Each row comes from the steps of one walk. Every step used is in the known rows, and no mark comes twice. Write the walk behind each row, first mark first.
Known rows
zotaki > sulu > pelek > detip > kisa: [-0.709  3.302  0.035  1.463  0.679 -0.585 -1.565 -0.258  0.778  2.135
 -1.577  0.512  0.757 -5.349  1.764  3.802 -0.929  2.192  1.897 -1.635
 -1.174 -1.018]
detip > kisa > vetut > pelek > sulu > zotaki: [ 1.140  1.246 -0.696  0.648 -1.910  1.568  0.142  4.431 -1.064  0.632
 -0.201  1.190 -0.988  0.509 -0.172  1.828 -0.322  0.073  1.531 -1.257
  0.545  0.918]
kisa > vetut > zotaki > sulu > pelek > detip: [ 2.049  0.476 -1.628 -1.374  0.843 -1.937 -3.717  1.753 -0.680  0.609
 -0.431  1.394 -2.672  0.453 -0.527  3.112 -1.156  2.091  1.972 -2.787
  2.264  0.266]
vetut > pelek: [-0.190 -1.329  0.478 -0.918 -4.679  1.459 -0.973  0.524 -0.192  1.139
 -1.105 -0.577  0.933 -1.510 -1.350 -1.545  0.462  1.351  4.286  0.756
  0.012 -0.011]
pelek > vetut > zotaki > sulu > kisa: [ 1.536  1.306  1.940  0.829 -0.844 -1.492 -1.285 -0.141  2.441 -0.060
 -2.624  2.017 -0.442 -3.090 -0.383  1.821 -0.603  1.950 -0.149  0.135
 -0.846 -0.548]
zotaki > sulu: [ 0.364  0.226  0.174  0.347 -2.827 -0.872 -2.369 -1.865 -0.093  3.212
 -1.453 -0.345  2.729 -3.039  1.066  1.048  0.311  1.976  2.343  0.734
 -1.321 -1.354]
zotaki > detip > kisa > vetut > pelek > sulu: [-0.187  1.731 -0.195 -0.577 -2.361  1.481 -2.550  4.786  1.822  0.618
 -1.439 -1.814 -1.460  0.823 -1.481  5.270 -0.636  0.499 -2.149  0.188
  1.831  0.549]
vetut > zotaki > detip > pelek > sulu: [ 0.009  0.194 -1.436 -1.027 -4.199 -1.625 -2.562  0.956  2.565 -0.007
 -2.840 -2.394 -1.687 -2.839 -2.084  1.194 -0.336  3.259  1.170  2.459
  0.644 -1.586]
sulu > pelek > detip: [ 1.056 -0.378 -0.642 -0.942  0.141  0.022 -2.953  0.398 -0.824  1.711
 -1.597 -1.202  2.143 -2.346  1.794 -0.426  0.633  1.934  2.423 -1.513
 -1.386  0.004]
kisa > vetut > zotaki > sulu: [ 1.221 -0.510 -1.116 -0.926 -3.617 -1.495 -2.452  0.809 -0.425  1.475
 -0.493  0.868 -1.391  0.764 -0.706  2.382 -0.769  1.405  3.617 -0.350
  2.143 -0.663]
pelek > sulu > kisa > vetut > zotaki > detip: [ 1.352  0.623 -0.566 -0.874 -1.404 -1.182 -5.025  3.734  2.640 -1.528
 -2.888 -1.393 -0.958  1.134 -0.196  2.560 -0.693  2.010 -2.115 -0.437
  2.412  0.091]
vetut > pelek > sulu > zotaki: [ 1.442  0.388 -0.361  0.067 -1.796  1.133 -1.707  2.129 -1.341  0.752
 -1.375  0.978 -0.022 -1.127 -0.991 -2.349  0.903  1.539  0.114 -0.558
 -0.838  0.232]
detip > zotaki > sulu > pelek: [ 2.367  0.042 -0.377  1.393  0.614 -3.269 -1.404 -3.447 -0.826  3.836
 -2.057 -1.324  0.419 -2.889  1.098  1.235 -0.076  2.479  4.343  1.322
 -2.439  0.139]
pelek > sulu: [ 1.165 -0.463 -0.236 -0.355 -3.394  0.461 -3.254 -0.582  1.067  2.148
 -1.532 -0.726  3.448 -2.260  1.038 -0.893  1.386  1.747 -0.007  0.107
 -1.602 -0.825]
sulu > zotaki > detip > pelek > vetut: [ 2.032  0.058 -0.361 -0.368  0.906 -1.154  0.357  2.284 -1.779  2.867
 -3.233 -3.259  0.792 -0.657  1.095  2.145  0.625  1.002  1.080  2.602
 -3.140 -0.203]
kisa > vetut > zotaki > detip > pelek > sulu: [ 1.440 -0.669 -2.210 -2.102 -3.448 -1.929 -2.847  2.360  1.907  0.098
 -1.480 -2.546 -2.093  0.672 -1.914  3.337 -0.644  2.171  1.486  1.634
  2.099 -0.412]
vetut > pelek > detip > kisa: [-1.352  1.025  0.356 -0.276 -3.898  2.076 -0.290  2.969  0.246  0.640
 -1.509  0.071  0.240 -2.601 -1.400  1.177 -1.088  1.374  1.690 -0.645
  0.372 -1.127]
kisa > vetut: [ 1.647 -2.281 -0.862 -1.391 -3.545  0.305 -1.850  0.908 -1.147  2.673
 -0.231 -1.703  3.134  1.584  1.937  0.765  0.642  0.295  4.496  0.095
  0.021  0.241]
sulu > pelek > detip > kisa > vetut > zotaki: [ 0.054  0.540 -1.327 -0.815 -1.335  0.404 -0.871  3.961 -0.086 -0.294
 -0.825  0.111 -2.086 -0.506  0.858  2.773 -1.221  1.087  5.257 -2.443
  2.087  0.069]
sulu > kisa: [ 0.096 -0.445  0.989  0.867 -3.169 -0.137 -1.508 -1.103  1.608  0.675
 -2.380 -1.304  4.299 -3.522  2.355 -1.555  0.226  1.966  4.209  0.550
 -1.748 -0.532]
zotaki > detip: [-0.509 -0.136 -0.216 -0.908 -2.503  0.295 -3.373  1.701 -0.343  2.571
 -3.445 -3.940  2.341 -0.806  1.486  0.766  0.714  1.521  0.999  1.523
 -0.842 -1.284]
zotaki > detip > pelek > sulu > kisa > vetut: [ 1.969  0.188 -0.653 -0.255 -1.096 -2.473 -3.091  0.492  3.423  0.130
 -1.838 -3.350  2.043 -1.267  0.517  4.151 -0.836  2.390  0.107  1.659
 -0.106  0.561]
detip > kisa > vetut: [-0.255 -0.438 -0.585  0.098 -4.344  1.151  0.211  1.659  0.126  2.494
 -0.522 -1.501  2.421 -0.321  2.486  2.866 -0.119 -0.109  5.603  0.293
  0.005 -0.245]

Which walk is each row?
[ 2.370  0.909  1.353  0.447  2.087 -0.863 -1.566 -1.908  0.443  3.027
 -1.491  0.402  1.052 -2.996  1.385  3.011  1.303  0.983  1.046 -0.387
 -3.093  0.896] : zotaki > sulu > pelek > vetut
[ 0.944 -0.349  0.404 -0.784 -4.007  1.286 -2.470  0.379  1.282  0.674
 -0.901  0.357  0.617 -1.793 -2.009 -1.036  0.780  1.767 -0.134  0.040
 -0.314  0.119] : vetut > pelek > sulu
[ 1.719 -1.521  0.327  0.013 -2.512 -0.437 -1.809  0.283  0.823  0.751
 -1.048 -1.363  3.975  0.152  2.447  0.837 -0.105  0.894  4.604 -0.161
 -0.094  0.769] : sulu > kisa > vetut
[-0.878 -0.518 -0.794 -0.201 -5.576  1.041  0.542  3.135  0.372  0.505
 -0.803 -0.291 -0.830 -0.136  0.761  2.004 -0.771  0.454  7.020  0.071
  1.924 -0.833] : detip > kisa > vetut > zotaki
[-1.406  3.256 -0.442  1.009 -0.509 -0.822 -1.281  1.255  0.967  0.273
 -2.093  1.779 -2.634 -5.178 -0.167  3.011 -1.549  2.672  3.091 -1.895
  0.826 -1.604] : vetut > zotaki > sulu > pelek > detip > kisa
[ 0.083  0.406 -0.805 -0.025 -0.296  0.087 -2.477  3.653 -3.107  2.521
 -3.880 -3.244  1.752 -0.286  2.481 -0.509  0.800  1.311  1.230  0.890
 -1.379 -1.144] : sulu > zotaki > detip
[ 4.267 -0.946 -1.035 -1.426 -0.634 -2.745 -2.502  1.442 -2.307  3.151
 -0.538 -0.103 -2.027  3.527 -3.380  3.993 -2.257  1.740 -1.851 -0.007
  1.136  0.522] : kisa > vetut > pelek > detip > zotaki > sulu
[ 1.525  0.726  1.236  1.111 -1.769 -2.993  0.895 -2.002  3.578 -0.328
 -2.207  1.312 -0.863 -5.008 -1.598  2.792 -1.358  2.798  3.391  1.986
 -1.146 -0.446] : detip > pelek > vetut > zotaki > sulu > kisa
[ 0.639 -0.046 -0.930 -0.849 -2.749  1.006 -1.237  3.439 -0.789  2.271
 -0.595 -1.206  2.428  0.671  1.830  3.639 -0.993  0.346  1.550 -1.255
  0.456 -0.771] : pelek > detip > kisa > vetut
[ 1.003 -2.444 -1.452 -1.704 -4.804  0.018 -1.551  2.088 -0.688  0.799
 -0.690 -0.525 -0.212  1.828  0.128 -0.039 -0.009  0.823  5.652 -0.104
  2.057 -0.284] : kisa > vetut > zotaki
[ 2.146  0.625 -1.111 -1.291  0.396  0.388 -3.739  5.705 -2.150  0.870
 -1.604 -1.401 -1.736  3.613 -1.045  1.826  0.192  0.602 -3.266 -0.697
  1.316  1.199] : kisa > vetut > pelek > sulu > zotaki > detip
[ 1.905 -0.240 -1.498  0.623 -2.296 -1.260 -0.124 -0.667 -0.416  1.945
 -1.360 -0.775  2.377 -3.484  1.003 -1.312  0.694  2.418  3.682  1.194
 -2.592 -0.663] : detip > pelek > sulu > zotaki
[-0.612  1.212 -0.684  0.463 -4.128 -0.554 -0.237  1.618  0.699  1.212
 -0.863  1.143 -1.747 -1.205  0.008  4.513 -1.582  1.025  4.902 -0.215
  2.221 -1.215] : detip > kisa > vetut > zotaki > sulu
[ 0.863  2.259 -0.705  0.493  1.308 -1.062 -1.867  1.091 -0.097  2.257
 -0.382  0.334  0.347 -1.771  1.762  6.023 -1.201  1.180  2.012 -2.335
  0.114  0.219] : zotaki > sulu > pelek > detip > kisa > vetut
[-0.605  1.911 -0.606  0.978 -1.367 -0.927 -0.078  0.827  1.038  0.579
 -0.518  1.187 -2.940 -2.601  0.775  4.407 -1.096  1.167  7.038 -1.107
  1.821  0.112] : detip > kisa > vetut > zotaki > sulu > pelek
[-1.058 -0.162 -0.786 -1.320 -3.768  0.077 -3.114  3.047 -0.091  0.646
 -3.717 -2.714 -1.127 -0.591 -0.274 -0.140  0.028  2.065  2.221  1.323
  1.183 -1.801] : vetut > zotaki > detip
[ 1.636 -0.124  0.308 -0.295 -2.867 -2.164  0.756 -1.682  1.567  1.555
 -1.523  0.883 -1.459 -3.465 -2.333  2.854 -0.600  2.239  3.381  2.154
 -0.995 -0.949] : detip > pelek > vetut > zotaki > sulu
[ 2.069 -0.558 -0.255 -0.444 -3.080 -0.750 -3.159  1.575  2.554 -1.564
 -1.123  0.806  0.178  0.157  0.135  0.265 -0.449  1.868  0.894 -1.134
  1.635  0.400] : pelek > sulu > kisa > vetut > zotaki
[ 1.306 -1.275  0.739 -0.442 -3.055  0.412 -1.115  1.331  1.087 -0.576
 -0.540 -0.288  1.063  0.496 -0.501  0.763 -0.728  0.887  4.424 -0.169
  1.081  1.751] : sulu > kisa > vetut > pelek
[ 3.760 -0.597  0.066  1.192 -0.453 -4.030 -1.636 -1.685  0.113  2.707
 -1.692 -1.197  1.859  0.489  1.189  3.306 -1.704  1.873  2.066  1.177
 -0.863  0.427] : detip > zotaki > sulu > kisa > vetut
[ 2.947 -0.627 -1.166 -0.819 -1.213  0.729 -1.944  3.491 -2.189  0.891
 -0.081  0.872 -0.545  2.518 -0.831 -0.061  0.508  0.478  0.063 -1.399
  0.628  1.522] : kisa > vetut > pelek > sulu > zotaki
[ 1.912  0.140 -0.814  0.475 -1.282  0.220 -2.375  1.356 -1.561  2.088
 -1.951 -0.064  2.737 -1.628  2.225 -2.054  1.523  1.545 -0.200 -0.481
 -2.088 -0.793] : pelek > sulu > zotaki
[ 2.274  0.264  0.826  2.091 -1.046 -3.648 -1.501 -2.980  0.880  2.624
 -2.952 -1.076  2.364 -3.207  1.005  1.079 -1.299  2.936  2.182  2.035
 -2.339 -0.780] : detip > zotaki > sulu > kisa
[ 1.403 -2.149 -0.404 -1.701 -4.142  1.110 -1.126  1.767 -0.888  1.286
  0.173 -0.746  0.294  2.171 -1.207  0.718  0.102  0.325  4.449  0.003
  1.330  1.300] : kisa > vetut > pelek
[-0.303 -0.668 -0.901 -0.771 -3.441 -1.245 -1.302 -0.232  0.850  2.353
 -2.634 -4.533  2.201 -2.852  0.378  1.651  0.017  2.319  4.472  3.428
 -1.175 -1.218] : zotaki > detip > pelek
